Each row was made from one small tree. The marks that hang from a mark follow it in brackets, in alphabetical order. Every link used is in the known rows. Write each row's tree.
Known rows:
dokav[fipu lepi[pobi[nepu]]]: [ 0.35  2.74  0.87  0.61 -1.86 -0.46  0.03  3.00  1.36  0.91  0.99  2.40
 -1.10 -0.81 -1.33 -0.81 -1.38 -1.01 -1.10 -0.89 -1.71 -1.70  3.73 -0.86]
parub[pobi[nepu]]: [ 0.35  2.34  1.18 -1.31 -1.50 -0.96  0.07  1.43  1.45  0.52  1.27  1.53
  0.09  0.53 -0.87 -1.78 -0.88 -0.79 -0.49  0.18 -0.65 -1.43  2.23 -1.51]
nepu[fipu[dokav[tunu[suzokaz]]] pobi[lepi]]: [-0.96  2.98  0.34 -0.25 -0.48 -1.25  0.68  5.49  1.52  0.24 -0.20  1.37
  1.44  0.66  1.94  0.54 -0.74 -1.70  0.73 -1.95 -1.40 -2.22  1.75  0.09]
fipu[dokav]: [ 0.41  2.69  1.28 -1.04 -0.99 -0.93  0.13  0.95  1.70  0.19  0.07  1.71
 -0.34  0.57  1.34 -0.07 -1.54 -1.56  0.16 -1.39 -0.65 -1.47  0.88  1.42]
zoli[suzokaz[parub]]: [ 0.59  2.10  2.56 -1.42 -1.01 -0.26  0.67  1.97  0.52  1.36  0.46  1.35
  0.21  1.73  0.08  0.42 -1.75 -0.92  0.27 -1.61 -0.47 -0.41  2.35  0.25]
lepi[pobi]: [ 0.41  2.27  1.20 -1.02 -2.61 -0.71  0.13  0.72  1.52  0.69  1.05  2.22
 -1.55  0.89 -0.06 -0.17 -0.72 -1.23 -0.04 -1.04 -0.64 -0.78  1.47 -0.42]
dokav[fipu tunu]: [-0.28  2.93  1.09  0.46 -0.10 -1.84  0.99  3.19  1.04  1.35 -0.05  1.12
  0.35  0.55 -0.30  1.29 -1.38 -1.57 -0.44 -1.62 -1.45 -1.43  2.20  0.08]
tunu[dokav suzokaz]: [-0.65  2.79  1.87 -2.26 -0.27 -1.46 -0.18  2.29  2.01  0.98  0.86  1.08
  0.27  2.15  1.51  0.57 -2.02 -1.34 -0.69 -1.64 -0.59 -0.42  1.09  0.32]
tunu[dokav[lepi[pobi]] suzokaz]: [-0.61  2.76  1.29 -2.11 -1.69 -0.29 -0.89  3.46  2.45  0.81  1.39  1.63
 -0.85  1.33  1.40  0.83 -1.55 -1.05 -0.67 -2.08 -0.76 -0.79  1.75 -0.62]
fipu[dokav[lepi[pobi] tunu[suzokaz]]]: [-0.70  3.67  0.56 -0.97 -1.34 -0.17  0.05  5.35  2.44  0.62  0.93  1.37
 -0.35  1.24  2.24  1.16 -1.21 -2.40  0.20 -2.78 -1.11 -1.83  1.89 -0.16]
pobi[lepi nepu[fipu[dokav]]]: [ 0.55  3.01  1.02  0.92 -0.21 -0.91  0.30  2.12  1.34 -0.35 -0.12  2.26
 -0.03 -1.35  0.55 -2.81 -1.90 -0.83  0.48 -0.17 -1.35 -2.89  2.81  1.23]
konodu[zoli[suzokaz[parub tunu[dokav[fipu]]]]]: [-0.59  3.19  3.81 -0.11 -0.48 -1.31  1.72  4.17  0.65  1.82 -0.78 -0.23
  2.11  1.02  0.97  1.10 -2.30  0.78  0.59 -3.31 -1.52 -2.27  3.11 -0.07]
tunu[dokav[fipu lepi[pobi]]]: [-0.47  2.56  1.05 -0.14 -1.91 -0.49 -0.61  2.70  1.89  0.92  0.40  1.87
 -0.83 -0.38  0.38  0.99 -1.28 -0.52 -0.80 -1.93 -1.09 -1.57  2.26 -0.09]
dokav[tunu]: [ 0.29  2.62  1.37 -0.95 -0.36 -1.03  0.52  2.37  1.33  0.75  0.18  1.07
 -0.03  0.88  0.21  0.81 -1.19 -1.44  0.08 -1.52 -1.08 -1.14  1.61 -0.02]
zoli[konodu]: [ 0.24  1.84  1.17 -0.94 -0.85 -1.22  0.69  1.13  0.37  0.88  0.55  1.57
 -1.18  1.39 -0.10  0.30 -1.61 -1.37 -0.71 -0.84 -1.33 -0.61  0.52  0.67]
pobi[lepi nepu[fipu]]: [ 0.77  2.43  1.26  0.49 -0.17 -1.17  0.20  1.81  0.86  0.03  0.37  2.30
 -0.30 -1.14 -0.99 -2.59 -1.89 -0.23 -0.02  0.31 -1.45 -2.02  3.12  0.10]
fipu[dokav[lepi[pobi[nepu]] tunu[suzokaz]]]: [-0.43  3.96  0.56 -0.48 -1.27  0.17  0.19  5.73  2.51  0.67  1.15  1.41
 -0.04  0.79  1.74 -0.47 -1.64 -2.49 -0.10 -2.06 -1.58 -2.24  3.14 -0.43]
konodu[zoli]: [ 0.49  2.42  3.02 -1.16 -1.08 -1.77  0.25  0.93  1.01  0.22  0.12  1.26
 -0.64  0.72 -0.61  0.20 -1.64  0.46 -0.08 -0.84 -1.09 -1.41  1.49 -0.51]
dokav[fipu tunu[suzokaz[parub]]]: [-0.59  2.65  1.17 -0.09  0.09 -0.93  1.53  4.80  0.79  1.92  0.26  0.03
  1.49  1.49  1.05  1.40 -2.35 -1.83 -0.01 -2.33 -1.19 -1.49  2.40  0.15]
parub[pobi[nepu[fipu]]]: [-0.27  2.17  0.97  0.14 -1.17 -1.94  0.52  1.47  1.72  0.56  0.88  1.98
  0.34  0.21 -0.59 -2.29 -0.85 -0.28  0.42  0.21 -0.59 -1.90  2.51 -0.73]
parub[pobi[lepi nepu]]: [ 0.86  2.52  1.18 -1.45 -1.27 -0.33 -0.42  2.12  0.89  0.05  1.25  1.59
 -0.30 -0.61 -1.41 -2.28 -1.00 -0.31 -0.83  0.60 -0.96 -1.83  2.79 -2.05]
lepi[pobi[nepu[fipu[dokav[tunu]]]]]: [-0.43  3.36  0.44  1.89 -1.68 -1.04  1.27  3.25  2.35  0.54  0.06  2.08
 -0.10  0.18  1.81 -1.97 -1.06 -1.91  1.50 -1.36 -1.26 -3.01  2.88  0.98]
dokav[fipu lepi[pobi]]: [ 0.01  2.40  0.84  0.09 -2.02 -0.81 -0.14  2.65  1.29  0.98  0.71  2.24
 -1.34 -0.48 -0.92  0.86 -1.08 -0.87 -0.75 -1.52 -1.29 -1.24  2.53 -0.63]
dokav[lepi[pobi] tunu]: [ 0.23  2.55  0.84 -0.76 -1.77  0.12 -0.31  3.52  1.71  0.60  0.78  1.67
 -1.21  0.09  0.12  1.11 -0.59 -1.19  0.06 -1.98 -1.29 -1.42  2.32 -1.04]
tunu[suzokaz[parub]]: [ 0.24  1.92  1.68 -2.00 -0.59 -0.29  0.59  2.36  0.97  1.03  0.95  0.73
  0.68  1.71  1.24  0.18 -2.39 -1.29  0.00 -1.67 -0.50 -0.69  1.51  0.23]

Write each row's tree:
[ 0.35  1.40  0.85 -0.50 -1.37 -1.09 -0.02  1.93  0.68 -0.08 -0.01  2.33
  0.09 -0.56 -0.54 -0.22 -0.38 -0.10  0.21 -0.63 -1.19 -1.36  1.80 -0.47]	nepu[fipu pobi[lepi]]
[-0.21  2.89  1.09  0.37 -1.84 -0.17 -0.41  2.97  2.00  0.94  0.66  1.97
 -0.62 -0.68 -0.11 -0.65 -1.73 -0.70 -1.14 -1.28 -1.60 -2.05  3.43 -0.35]	tunu[dokav[fipu lepi[pobi[nepu]]]]
[-0.34  2.85  0.61  0.64 -1.45 -0.68  0.22  4.38  1.40  1.18  0.42  1.66
 -0.78 -0.31 -0.47  1.64 -0.86 -1.33 -0.46 -2.03 -1.59 -1.76  2.84 -0.86]	dokav[fipu lepi[pobi] tunu]
[-0.08  2.91  1.90 -1.07 -0.28 -1.80  1.66  3.59  0.14  1.85  0.67  1.35
 -0.02  2.32 -0.20  0.87 -1.06 -1.60 -0.34 -2.35 -1.66 -0.29  1.53  0.14]	zoli[konodu suzokaz[tunu]]
[-0.13  2.51  0.49  0.59 -2.06 -0.73 -0.19  2.19  2.28  0.01  0.15  2.67
 -1.20 -0.71  1.54 -0.38 -0.99 -0.88  1.14 -1.88 -0.76 -2.39  1.82  1.10]	nepu[fipu[dokav[lepi[pobi]]]]
[-0.28  2.58  0.45  0.31 -1.10 -1.00 -0.16  2.77  2.31 -0.05  0.33  2.02
  0.45 -1.01  0.76 -1.93 -1.18 -0.48  0.64 -0.64 -0.85 -2.99  2.60  0.04]	parub[pobi[nepu[fipu[dokav[lepi]]]]]
[ 0.65  2.94  0.80 -0.39 -2.22  0.59 -0.40  2.46  2.12 -0.01  0.70  2.32
 -1.05 -0.67  0.82 -1.52 -1.42 -1.51 -0.14 -1.22 -1.29 -2.27  2.71  0.14]	fipu[dokav[lepi[pobi[nepu]]]]
[-0.09  2.35  3.67 -1.45 -2.08 -1.00  0.71  2.67  0.49  1.06  0.39  0.49
  0.60  1.96 -0.46  0.22 -1.14  0.89  0.72 -1.11 -0.39 -1.55  2.46 -1.87]	konodu[zoli[suzokaz[parub[pobi]]]]
[-0.28  3.37  0.38  0.95 -0.52 -0.89  0.47  4.23  1.72 -0.05 -0.08  1.31
  0.95 -1.05  0.83 -2.36 -0.85 -0.90  1.04 -0.23 -1.14 -3.71  2.97 -0.32]	parub[pobi[lepi nepu[fipu[dokav[tunu]]]]]
[ 0.19  2.76  3.92 -1.79 -0.42  0.16  0.44  4.42  1.02  0.87 -0.46 -0.16
  1.58  0.44  1.26  1.25 -2.24  1.34  0.69 -3.58 -1.49 -2.28  3.05 -0.56]	konodu[zoli[suzokaz[parub tunu[dokav[lepi]]]]]
[ 0.03  2.38  0.84  0.24 -0.39 -1.23 -0.15  2.06  1.97 -0.12 -0.34  2.23
 -0.27 -0.85  1.43 -0.02 -1.64 -0.66  0.75 -1.75 -0.84 -2.24  1.53  1.72]	nepu[fipu[dokav[lepi]]]
[-0.23  2.16  1.41 -2.79 -1.06  0.57 -0.41  3.46  1.21  0.66  0.97  0.01
  1.11  0.79  1.71 -0.39 -1.92 -0.19 -0.12 -1.23 -0.14 -1.74  1.61 -1.23]	tunu[dokav suzokaz[parub[pobi[lepi]]]]
[-0.59  2.09  0.24  0.23 -0.97 -0.65  0.16  4.21  2.03  0.02 -0.75  1.68
  1.05 -0.36  1.85  1.38 -0.42 -1.08  1.07 -2.59 -1.46 -2.49  1.71  0.68]	nepu[fipu[dokav[lepi tunu]] pobi]
[ 0.63  1.57  1.11 -2.05 -1.56  0.22  1.08  2.16  0.96  0.82  0.66  0.02
  1.55  0.19  1.09 -0.33 -0.91 -0.31  1.06 -2.23 -0.45 -2.01  1.53 -0.99]	suzokaz[parub[pobi] tunu]
[ 0.28  2.22  0.76  0.73 -1.87 -0.68 -0.11  2.24  1.79  0.31  0.94  2.82
 -1.07 -0.81 -0.47 -1.75 -1.29 -0.46  0.21 -0.58 -1.34 -1.99  3.25 -0.34]	dokav[lepi[pobi[nepu[fipu]]]]
[ 0.20  2.63  0.87  0.79 -0.24 -0.86  0.00  2.42  2.07 -0.16 -0.10  2.31
  0.07 -1.20  0.97 -1.71 -2.03 -0.85  0.40 -1.07 -1.33 -2.73  2.76  1.44]	pobi[nepu[fipu[dokav[lepi]]]]
[-0.90  3.28  0.96 -0.38  0.69 -1.72  0.41  5.92  1.32  1.57  0.61  0.94
  0.61  0.79 -0.13  2.31 -1.80 -1.70 -1.09 -2.28 -1.72 -1.19  2.68 -0.60]	dokav[fipu lepi tunu[suzokaz]]
[ 0.91  2.83  2.01 -1.69 -0.96  0.62  0.99  4.57  0.20  1.08  0.97  0.53
  1.68  0.04 -0.60 -2.03 -1.08 -0.14  0.35 -1.31 -1.10 -2.23  4.07 -2.23]	zoli[suzokaz[parub[pobi[lepi nepu]] tunu]]
[-0.77  2.67  1.92  0.04 -0.22 -0.83  2.16  4.44  0.02  2.50 -0.31  0.07
  1.52  1.69  1.53  1.20 -2.19 -1.15 -0.13 -3.35 -1.71 -1.49  2.10  1.24]	zoli[konodu suzokaz[parub tunu[dokav[fipu]]]]
[ 0.23  3.02  0.89 -0.80 -0.09 -0.06 -0.17  3.72  1.95  0.13 -0.34  1.11
  0.04 -0.27  1.59  1.21 -1.46 -1.55  0.20 -2.37 -1.30 -2.21  1.73  0.75]	fipu[dokav[lepi tunu]]
[-0.20  2.37  0.96  0.48 -1.82 -0.33 -0.49  2.30  2.51  0.30  0.52  2.36
 -0.65 -0.74  0.75 -1.71 -1.62 -0.12  0.22 -1.09 -1.22 -2.23  3.03  0.13]	tunu[dokav[lepi[pobi[nepu[fipu]]]]]
[-0.19  1.90  0.98 -0.29 -1.03 -0.20  1.28  2.62  1.90  0.75  0.17  0.16
  2.67 -0.48  2.20 -2.41 -1.61  0.40  1.60 -1.89 -0.83 -3.30  2.76 -0.03]	suzokaz[parub[pobi[nepu[fipu]]] tunu[dokav]]
[ 0.52  2.69  3.82 -1.28 -0.84 -0.84  1.66  3.35  0.29  1.19 -0.11  0.17
  1.29  1.34  0.24  0.50 -1.81  0.62  1.07 -2.82 -1.31 -1.74  2.77 -0.70]	konodu[zoli[suzokaz[parub tunu]]]
[-0.97  3.01  1.35 -1.11  0.30 -1.54 -0.43  4.13  1.83  1.25  0.62  1.15
  0.47  0.76  0.68  1.73 -2.31 -1.02 -1.53 -2.11 -1.20 -0.96  2.07  0.10]	tunu[dokav[fipu lepi] suzokaz]
[ 0.17  2.56  0.90 -0.77 -1.44  1.42  0.50  5.54  1.53  1.04  1.29  0.73
  0.36  0.67  1.13 -0.57 -2.16 -1.60  0.06 -2.00 -1.50 -1.96  3.67 -1.34]	dokav[lepi[pobi[nepu]] tunu[suzokaz[parub]]]
[ 1.29  1.75  1.24 -1.38 -1.51  1.23  0.03  2.22  0.41  0.15  0.88  0.81
  0.50 -0.99 -0.47 -2.57 -1.62 -0.01 -0.06  0.26 -0.84 -2.36  2.97 -1.64]	suzokaz[parub[pobi[lepi nepu]]]
[ 0.07  2.39  0.95  1.01 -2.13 -1.39  0.71  1.22  1.73  0.67  0.97  2.74
 -0.91  0.19 -0.20 -2.43 -1.11 -0.86  0.62 -0.29 -1.05 -1.67  2.90  0.04]	lepi[pobi[nepu[fipu]]]
[-0.79  2.37  1.69 -0.83 -0.24 -0.81  0.71  3.24  1.35  1.67  0.29  0.24
  1.44  1.37  1.86  0.79 -2.88 -1.10 -0.48 -2.25 -0.72 -1.27  1.83  0.81]	tunu[dokav[fipu] suzokaz[parub]]
[-0.74  3.79  3.62 -0.44  0.24 -2.09  0.57  5.26  1.21  1.43 -0.47  0.68
  1.19  0.36 -0.28  1.97 -1.72  0.85 -0.46 -3.31 -1.94 -1.97  3.35 -0.74]	konodu[zoli[suzokaz[tunu[dokav[fipu lepi]]]]]
